Each row was made from one small tree. The marks that hang from a mark follow it in brackets, in alphabetical order. Every link used is in the known rows. Write each row's tree.
Known rows:
kise{gezab{kanis}}: [  2.6   8.0   6.2  -1.2  -9.2   5.0  -5.8  -0.6   5.6  -4.1  -2.2  -6.4
 -22.0  -5.7  -5.0  -4.2  -0.8   0.6   2.9  -1.1  -7.1  -7.8  -4.9   7.5
  -7.0 -15.4   2.7]
kanis{kise}: [  9.9  -2.4 -13.5   2.8  10.8   2.5   4.8   1.4  15.2   0.6   7.1  -1.1
  -4.2  -6.0   7.5  -0.4 -11.0  -3.8 -20.4   4.1  -5.0   3.4   1.9  -3.1
   8.7  -6.4  -0.1]
gezab{karabek{kanis} kise tetub}: [  5.2 -19.1  10.8   2.2 -14.1   3.3  -2.5   4.0   4.0 -10.6  -6.6  -2.5
  23.8  15.5 -15.9   2.5  -4.0 -25.8   4.8 -11.8  -1.2   0.5  -2.2  -4.0
   5.2  22.4   1.1]
ligo{tetub{kise}}: [ -7.7  -5.7 -13.7   5.4  -2.0  -7.1   3.5   7.5  11.1   5.3  17.3   2.6
  11.6 -18.3   7.9  -0.6 -28.9  24.0 -36.5   9.2   0.8   2.8   2.5   5.1
   6.1 -27.2  -6.5]
kise{gezab{karabek tetub}}: [  4.0   2.6  12.8  -4.9 -11.7   0.1 -10.1   4.2   0.7  -7.7  -7.5  -2.4
   5.9  10.0  -7.7  -3.0   3.8  -3.6 -13.0  -3.3  -4.0  -1.5  -8.4   9.2
  -3.1 -39.4   5.4]
ligo{tetub{kanis kise{gezab karabek}}}: [-16.0   7.3  -3.9  -3.4 -16.3  -7.0   1.0  -5.1  -7.0   3.3   4.8   3.9
  13.4 -25.6  -5.2   2.5 -32.5  44.1  -6.1   8.7   4.3  -1.7   7.0  10.6
 -17.3 -43.6   3.8]
kise{karabek{gezab}}: [ -4.8  19.4   4.3  -3.2   9.6   7.7   0.9   4.8  -0.1 -10.6  20.9   3.5
   8.3 -12.1   0.9   0.6  -1.0  -2.2 -37.4   6.9  -2.1  11.0   0.6  -0.7
  -4.8   2.9  -3.3]
kanis{ligo}: [  7.8  -2.7  -2.2   2.6  25.2   0.0  -8.6   5.7   9.2   6.4  14.8   3.7
 -12.7   1.8  19.1  -4.4  16.3 -13.3 -22.6   4.5   2.8   2.0   5.5   5.5
   9.5  -1.4   1.9]
tetub{kanis{ligo} kise{karabek{gezab}}}: [ -4.9   6.7   4.0  -7.0   8.8  -3.8   2.6  -8.7 -12.8   5.1   7.7  11.2
  13.5  -3.7   4.9   4.7  -5.4  18.1 -17.6   8.0   8.5   8.3   7.7  -0.6
  -7.1  -9.9   2.5]
gezab{karabek tetub{kanis}}: [  3.3  -7.1   7.8  -0.8 -11.4   1.1 -18.0  -1.7   5.8  -4.8  -7.1   7.9
  15.2  13.6  -6.4   1.0   5.4  -1.7   4.4  -6.9   6.1  -5.3   4.5  16.8
   4.4 -30.1   6.8]
karabek{gezab kanis}: [-13.2   5.5  -2.7  -3.9  -1.6  10.2  -3.9   8.5   0.8  -7.1  12.7  -6.4
  -1.9  -2.7  -3.2  -1.8   0.8 -11.9 -34.7  -1.7  -4.4   6.3   8.0  -1.2
  -0.2  44.4  -7.1]
kise{gezab{tetub{kanis}} karabek}: [-16.3  11.8  14.5  -5.6 -11.4  -3.5  -9.2  -7.1  -6.0   0.4  -4.2   0.4
   6.0  -9.7  -8.4  -0.7  -4.3  11.0  11.3  -0.4   4.4  -4.3   3.1  13.3
 -18.8 -31.8  12.6]
gezab{kanis{kise{karabek}}}: [  9.2   4.6  -2.5   4.7   0.6   6.5   6.2  -4.9   3.7  -5.2  -2.0   1.7
  -4.0 -11.6  -3.4   0.4  -0.4  -0.1  30.7  -3.1  -5.9  -2.7  -4.9  -5.9
   0.6   2.0  -0.8]
tetub{kanis kise{gezab karabek}}: [ -3.4   9.0  11.3 -10.9  -9.8  -4.4  -2.0 -12.9 -10.2   0.4   3.8   7.3
  14.6 -16.9  -6.3   2.9 -28.7  31.2 -17.3   7.3   2.2   2.6   6.3   7.3
 -19.4 -54.6  13.5]
karabek{gezab{kanis}}: [ -2.9   8.8  -1.5   1.6  -3.8  10.8  -0.8   5.0   8.6  -8.2   6.6  -4.1
 -13.4   1.0  -2.8  -0.7   3.8  -6.8 -14.5   0.6  -5.0  -0.2  -5.4  -0.1
   4.6  23.9  -9.8]
karabek{gezab{tetub} kanis{ligo}}: [-22.7  -4.0  -0.5   0.5   3.6  -0.8  -5.0   9.6  -6.2   4.7  -2.5  -8.5
  -4.4  12.7   3.8  -3.2  22.9 -21.0  -5.1  -5.6   2.8   1.9   4.2  -3.8
   5.3  59.2  -7.1]
gezab{kanis{kise ligo}}: [ 14.1  -6.6 -10.7   7.4  11.4   2.3   4.1  -1.8   7.5   5.4  -7.0  -1.0
 -23.3   4.7   9.2  -1.8  15.0 -12.0  33.6  -3.1  -3.6  -6.3  -3.9  -6.9
  11.1  18.9  -2.8]
karabek{gezab}: [ -5.1   9.7  -3.8  -1.7   7.0   7.4  -1.7   8.6  10.5  -5.9  18.0  -2.2
  -2.8  -1.4   3.5  -0.5  -2.7  -8.4 -51.1   6.4  -2.9   7.8   1.9   2.0
   4.4   8.5  -6.9]
kise{gezab}: [  0.9   9.4   4.0  -5.4   1.3   1.8  -6.7   3.4   7.3  -2.2  10.0  -4.9
 -11.7  -8.4   1.2  -3.9  -8.2   1.3 -35.1   4.9  -5.1   0.9   1.2   8.5
  -7.0 -29.8   5.8]

Which tree is each row?
[-12.6  -8.1 -13.8   3.3 -10.1  -7.8  -2.5  -1.1   9.2   7.3  11.0   4.8
  11.6 -17.7   3.1   1.9 -31.1  33.7 -18.8   7.2   7.2  -3.1  10.6  12.8
   0.7 -29.7  -0.9]
ligo{tetub{kanis kise}}
[  3.9 -13.0   0.2   1.4 -12.0   3.1  -5.0   3.1  -1.7  -6.9 -13.4  -1.2
  17.4  12.9  -8.5  -0.8   5.3 -13.4  15.5 -13.3  -4.0  -0.6  -1.1  -3.9
   8.7   9.2   0.4]
gezab{karabek{kanis{kise}} tetub}
[ -2.0  -0.9  -2.9   8.0   4.5  -4.2   4.2   1.4  -3.9   6.0   2.3   5.3
  -1.3 -12.0   7.0  -1.3   4.6  17.3  27.6   1.1   2.7  -4.7  -3.8  -1.1
   2.5  -2.2  -5.7]
gezab{kanis{ligo{tetub{kise{karabek}}}}}
[  5.1   2.5 -12.2   3.5   7.2   5.1  10.4   1.3   1.7   1.0  -5.1  -5.0
 -21.6   9.4   4.0   0.1  15.5 -12.4  11.1  -0.1  -4.6   0.2  -7.7 -11.6
   9.4  39.9 -11.1]
karabek{gezab{kanis{kise ligo}}}
[ 18.0 -14.2   0.1   7.4  -2.0  -0.1   1.0  -0.6  -1.6   0.0 -26.7   1.9
  -4.1  25.2  -0.5  -1.1  28.1 -16.2  57.2 -13.2  -1.3  -9.2 -13.2  -6.4
  16.0   4.4  -2.9]
gezab{kanis{kise ligo} karabek tetub}
[ -9.3  -0.3  -7.6   3.3 -17.0  -6.0   6.7   3.1   2.5   3.1   1.0  -4.5
  -3.3 -16.7  -3.7  -1.4 -24.6  30.5  -5.3   5.0  -4.2  -6.1  -6.1   4.3
  -4.3 -25.8  -5.1]
ligo{tetub{kise{gezab{kanis}}}}
[  2.6   1.1  -8.8  -5.2  -7.0   0.7  -1.4  -9.1   5.3   2.8  -5.2  -3.0
 -11.4  -5.9  -2.3   1.0 -16.6  12.3   0.6   2.6  -1.7  -4.3   7.8   6.6
  -7.9 -21.7   8.7]
tetub{kanis{kise{gezab}}}
[  5.7   6.2  -2.2  -5.7   7.4  -1.5   0.3 -11.8  -8.2   7.4  -7.6   2.4
 -11.2  -4.6   4.0   1.4   2.8   9.5  21.4   2.6   2.9  -1.4   7.9   1.1
 -12.4 -11.5  10.5]
tetub{kanis{kise{gezab karabek} ligo}}
[-22.0   6.2  -7.8  -0.3  -9.7  -1.3   9.0   6.2  -8.1  -2.4  15.1   0.1
  22.2 -22.6  -3.8   1.7 -22.8  24.9 -25.5   5.3  -0.6   7.7   3.5  -4.5
  -5.8  14.2 -10.5]
ligo{tetub{kise{karabek{gezab kanis}}}}
[ 15.3  -5.2  -0.7  -2.1   3.4  -5.5   3.3   0.3  -6.1   3.5 -19.6  -3.2
  -6.0  19.1   3.1  -2.1  16.6 -10.1  16.1  -3.8  -3.1  -0.8 -11.4  -6.2
   3.9 -16.0   3.3]
kanis{kise{gezab{karabek tetub}} ligo}
[  1.6  -1.1   6.2  -4.7  12.6  -6.5  -3.9 -10.6  -8.0   8.2   7.6  14.8
  13.6  -8.6   8.7   2.6  -6.3  19.9  -5.2   6.3   9.7   4.2  11.9   4.5
  -4.9 -30.8   9.4]
tetub{kanis{ligo} kise{karabek}}
[ 8.5  0.3 -6.1 -0.5 15.0 -0.9 -1.2 -9.9 -2.1  6.9  0.3  8.5 -2.8 -4.3
  9.0  2.2  5.6  2.4 21.4  1.9  6.5 -0.2 12.1  1.1 -1.7 -1.6  7.4]
tetub{kanis{kise{karabek} ligo}}
[-16.5 -10.8   0.3   2.5   0.9  -1.9   5.3   6.4  -3.4   3.2  -3.2 -12.3
   0.2  17.4  -4.2   1.2   8.5 -31.7   0.0  -4.5   3.1   3.1  -0.4 -12.6
   4.5  75.5  -7.7]
karabek{gezab{kise tetub} kanis{ligo}}
[ 13.1 -19.5   8.9   1.7  -4.1  -2.9  -5.8  -3.5   4.2   0.0 -10.9   4.4
  11.5  25.4  -5.6   4.6   7.4 -18.3  21.8  -6.2  10.3  -4.0   0.8   4.4
   6.8  -0.1   5.6]
gezab{karabek kise tetub{kanis{ligo}}}
[ -4.6  -5.1  -1.0   5.2   6.1   0.0   6.1   4.1  -0.7  -0.9  11.6  -0.7
   7.0 -13.1  -0.8   1.9  -3.8  -9.3  13.1   0.4   3.3   2.3   6.8  -7.1
  -4.5  43.5  -3.4]
gezab{kise{karabek{kanis{ligo{tetub}}}}}
[-25.5  -0.1   0.0   0.4  -8.8   3.3  -4.1   8.5   0.2  -2.8   1.8  -9.2
   4.3   4.5  -6.2  -2.0   4.1 -15.4 -17.7  -5.5  -0.5   2.6   3.8  -0.8
   2.4  47.6  -7.0]
karabek{gezab{tetub} kanis}
[  6.2   9.6  -8.1  -0.9  22.3   1.8  11.8   0.4  -6.7   1.5   5.0   1.7
  -4.3  -0.8  10.5   1.1  11.5  -8.0  -5.3   5.6  -1.3  10.3  -1.6 -14.7
   3.1  21.6  -5.4]
kanis{kise{karabek{gezab}} ligo}
[ 22.0  -7.8 -13.4   8.4  -1.3   5.2   4.5   4.0   1.6  -2.4 -14.4   3.0
  -9.3  10.3   1.8   0.2  18.8   0.3  50.3  -8.5  -3.6  -8.4  -7.8  -4.2
  13.4  10.3  -9.6]
gezab{kanis{kise ligo{tetub}} karabek}
[ -7.6  -4.0 -10.2   6.9   0.6  -1.6   9.8   1.5   0.7   5.6 -16.5  -8.5
 -15.9  17.7   1.3  -0.6  19.7 -14.7  28.0  -4.5  -1.3  -4.5 -12.8 -10.7
  11.3  44.1 -10.6]
karabek{gezab{kanis{kise ligo} tetub}}
[ 17.2   7.7  11.9  -4.8 -14.9   9.6  -6.7   1.0   0.1 -14.5  -7.4  -0.7
  -9.0   6.0 -11.4  -2.3   7.6   1.2   8.5  -5.9 -10.6  -6.4  -8.0   6.4
  -5.2 -28.4   3.0]
kise{gezab{kanis karabek}}
[  3.5   3.5  -6.1  -1.4   2.2   2.9  -1.7 -10.2   3.5  -0.3   3.7   6.7
   3.1 -13.3   0.3   3.3 -12.6   9.9   7.7   2.4   2.7   0.2  11.5   4.2
  -5.6 -14.5   7.9]
tetub{kanis{kise{karabek}}}
[-21.9  -8.4   0.5  -0.8   0.8  -6.7   2.6   5.4 -11.9   8.6  -2.8  -5.5
   7.9  12.8   2.4  -1.3   7.0  -8.0 -12.9  -2.4   2.8   5.4   1.1  -9.8
   5.5  41.9  -7.3]
karabek{gezab{tetub{kise}} kanis{ligo}}
[ 12.9 -14.3   9.5   3.7  -6.6   0.2  -0.1   3.5  10.4  -9.2  -1.5   0.8
  21.6  17.5  -9.9   3.4  -7.0 -22.8  -9.4  -4.8   1.4   1.4  -8.4   0.0
   9.6  -7.6   1.1]
gezab{karabek kise tetub}
[ -0.8   5.2   0.9  -0.7  10.9  -8.5   6.8  -3.8  -9.9   7.9 -12.3  -3.6
  -6.9   0.8   4.5  -2.2  12.4  -3.7  24.0   0.8  -0.2   0.6  -7.9  -8.3
  -5.8  -5.1   5.7]
kanis{kise{gezab{tetub} karabek} ligo}
[  0.1   8.2   7.0  -1.6   7.2  -0.4   8.7  -1.6 -12.4  -0.5   6.2   6.1
   9.7  -3.4   2.4   2.0  -0.3   9.0  -9.0   4.8  -0.7   7.6  -7.2 -11.2
  -1.0   0.0  -5.6]
tetub{kise{karabek{gezab{kanis{ligo}}}}}
[ 16.0   2.3  10.0  -9.3  -6.4  -1.3   0.1   0.0  -4.3  -7.1   3.1   4.3
  15.5   0.2  -4.3   0.6 -20.6  16.6 -43.6   4.5  -7.2   6.6  -6.6   0.5
  -3.8 -60.6   5.2]
tetub{kise{gezab{karabek}}}
[-11.8  -1.7   5.7  -3.1  -3.4  -8.4 -11.6  -2.9   0.1  11.1  -9.7  -4.3
 -14.9   6.4   2.0  -3.3   8.1   0.7  12.0  -0.4   6.8  -8.3   4.3  14.5
  -7.3 -16.7   9.6]
kise{gezab{tetub{kanis{ligo}}}}
[ 15.2 -11.9   2.7   8.8   8.6   2.0   4.2  -0.7  12.2   1.4   0.7  -2.6
 -16.3   8.0   2.1   0.5   7.5 -23.4  21.3  -1.6   0.7  -6.0  -4.7  -5.8
   8.4  30.5  -2.6]
gezab{kanis{ligo} kise}
[  4.6  15.8  14.3  -2.7   4.4   2.9  -1.4  -3.2 -10.4  -2.2  -2.2  -0.4
 -17.3  -7.3  -0.4  -3.7  19.0  -0.4  28.4  -1.0  -3.0  -4.2  -6.0   1.1
 -13.7  -5.7   4.4]
kise{gezab{kanis{ligo}} karabek}
